Known rows, with every way that one mark hangs from another
rezez[dumot[dasuku lemu]]: [ 19 -19  13 -12   5  29  38 -30   9  38  -7 -14   7  75  44   2   2 -27]
lemu[neta[rezez[dumot]]]: [ 47 -18  34  20  -4  34 -53   3  10  41   2  -8  -5  11  -1   7   8  -8]
neta[rezez[dumot]]: [ 28 -10  25  35   9  45  -8   5   6  27 -14  10 -32  14   6  15  10 -21]
dumot[dasuku rezez]: [-54 -17 -30 -29   4  -5   6 -20   9  29 -18   2  44  18  44  18  17  -9]
lemu[neta[rezez]]: [ 16 -23   5   6 -21  12 -65   7   9  28   4  -5  11  -3  -5   5   0   8]
monu[babep]: [ 24  29 -14   2   7   9  36   8  -8  17  -6  17 -34   8   1 -16  25  -1]
koni[dumot[lemu]]: [  8  -8   9  22  -5  -1  39 -14  -1  16 -10   7 -51  23  17   7  -6 -11]
lemu[neta[rezez[dumot[dasuku]]]]: [ 21 -31  12   6   0  51 -48 -10  10  53  -3  -9  34  39  26  22  13 -14]
monu[babep[dumot[dasuku rezez]]]: [-14  23 -19 -32  28   5  53 -11   4  67 -16  27  32  68  56  30  57 -20]
pafiva[dumot[lemu] monu[babep]]: [ 41  30 -29  14  22   5  51   3  -5   3 -12   9 -97  50  14 -34  22  -9]
rezez[dumot[dasuku lemu[neta]]]: [ 39 -25  22 -26  -6  19  -4 -32  11  48  10 -34  37  76  38  -5   1 -15]
pafiva[monu]: [ 12  18 -24 -14   5  -2  16   6  -2 -38 -10  -5 -45   8  13 -17   4   1]
monu[babep[dumot[rezez]]]: [ 12  37   3 -15  26 -10  46   1   3  57 -10  29  -7  41  29  15  50 -16]
koni[dumot[dasuku rezez]]: [-59 -14 -28   6  14   4  23 -22   1  32 -28  20   9   7  48  38  23 -14]
babep[dumot]: [ 16  11  23  -8  17   3  10   1   5  22   8   9  23  39   9  26  13 -10]
monu[babep[dumot]]: [ 39  40   9  -6  25  11  44   9  -4  37   2  25 -11  49  11  13  40 -13]
babep[dumot[dasuku lemu[neta]] monu]: [ 15  -9   6 -42 -11 -22 -32 -29   6  46  18 -19  79  85  35  31 -16   0]
pafiva[dumot[dasuku lemu] monu[babep]]: [ 15  17 -53  -3  26  23  54  -8  -4  15 -17   9 -60  79  39 -19  25 -13]
koni[dumot[rezez]]: [-32   0  -5  24  10 -12  18 -11  -2  20 -23  20 -27 -19  19  24  16  -9]
dumot[dasuku lemu[neta] rezez]: [-19 -37 -15 -52 -22 -26 -14 -34  18  58  -3 -28  55  51  51  -2   2  -4]

Rows
[ 29 -33   9  -7 -36   2 -44  -5  17  46   4 -15  -7  31  10  -7 -14  -1]  dumot[lemu[neta[rezez]]]
[ 12  26 -12 -24  30  27  50  -3  -3  50  -2  26  27  75  38  26  45 -16]  monu[babep[dumot[dasuku]]]
[  5 -47 -12 -23 -31  19 -38 -16  19  59  -1 -14  28  58  37   8  -9  -4]  dumot[dasuku lemu[neta[rezez]]]
[ -3 -24  10 -59  -5 -23  -3 -33  22  78   5 -18  78  90  60  24  14 -15]  babep[dumot[dasuku lemu[neta] rezez]]
[-49  -5 -52  -2  32   3   2 -13   6   2 -26   4  -7  27  41  12  23  -9]  pafiva[dumot[dasuku rezez] monu]
[ 27  16  -6 -35  14  17  71 -13   4  67  -2  15  10 109  53  12  32 -22]  monu[babep[dumot[dasuku lemu]]]
[ 17   0 -17  13  15  -2  18  -4   4 -12  -7  -9 -65  44  10 -20  -4  -8]  pafiva[dumot[lemu] monu]
[-23 -18   2 -46   7 -14  39 -31  21  68 -11   1  49  94  68  32  15 -25]  babep[dumot[dasuku lemu rezez]]
[ -3  40 -44 -49  35   4  66  -5   3  28 -26  23  -8  75  70  11  63 -19]  pafiva[monu[babep[dumot[dasuku rezez]]]]
[ 25  43 -36 -36  35  25  64   3  -5  14 -12  21 -14  83  52   7  54 -14]  pafiva[monu[babep[dumot[dasuku]]]]
[ 27  25   9 -25  10 -19  69 -11  10  71 -11  17 -26  72  44   2  37 -23]  monu[babep[dumot[lemu rezez]]]
[  7 -21  10 -34 -26 -43 -18 -23  17  48   2 -28  15  24  23 -17  -2   1]  dumot[lemu[neta] rezez]
[ 15 -35   9   5  -3  52  17 -20  16  55 -18   0 -15  74  47  18   2 -31]  neta[rezez[dumot[dasuku lemu]]]
[ 48  -8  38 -32  -9 -19 -10 -16  15  50  23 -20  35  72  16   6  -2  -7]  babep[dumot[lemu[neta]]]
[-23  -2 -46   6  33  24   0  -2   0 -17 -12   2  -8  36  23  10  15  -5]  pafiva[dumot[dasuku] monu]
[ 24 -30  12  28 -26  10 -23  -8   9  47  -5   3 -40  18  13  14  -7  -4]  koni[dumot[lemu[neta[rezez]]]]
[-63 -23 -28  10  28   4 -15 -19   9  39 -16   9  36  19  27  30  16 -12]  pafiva[dumot[dasuku rezez]]
[  0  27 -59   8  41  32  34   4 -11   0 -17  20 -42  44  27  -7  40  -6]  pafiva[dumot[dasuku] monu[babep]]
[  1  12 -14 -43  14  -6  73 -22  12  84 -16  17  15 100  68  17  43 -27]  monu[babep[dumot[dasuku lemu rezez]]]
[-24 -31 -12 -17 -14 -18   2 -38  10  60 -12  -9  24  39  54  18   9  -8]  koni[dumot[dasuku lemu[neta] rezez]]
[ 42   4  30 -25 -16 -38 -37 -18   5  34  23 -19  40  56   9  17 -20   3]  babep[dumot[lemu[neta]] monu]
[-39 -28 -23 -39 -10 -16  29 -32  17  45 -17  -9  23  53  59   5   3 -16]  dumot[dasuku lemu rezez]
[ 63  46  -9 -30  17  -2  83   3   0  19  -7  11 -69  90  39 -19  35 -18]  pafiva[monu[babep[dumot[lemu]]]]
[-45   6 -15 -28  16 -22 -10 -24   4  36 -11  12  71  44  43  57   9 -10]  babep[dumot[dasuku rezez] monu]
[ 47  19  18 -39  -1 -32  26 -15  13  83   5  -2   9  72  37  -3  36 -12]  monu[babep[dumot[lemu[neta] rezez]]]
[ 53  29  15 -18  10   1  67  -3   4  55   3  14 -27  83  24  -1  26 -18]  monu[babep[dumot[lemu]]]
[-32  -4  -9 -38   1 -33  11 -35  11  50 -11   1  52  78  59  43  -2 -17]  babep[dumot[dasuku lemu rezez] monu]
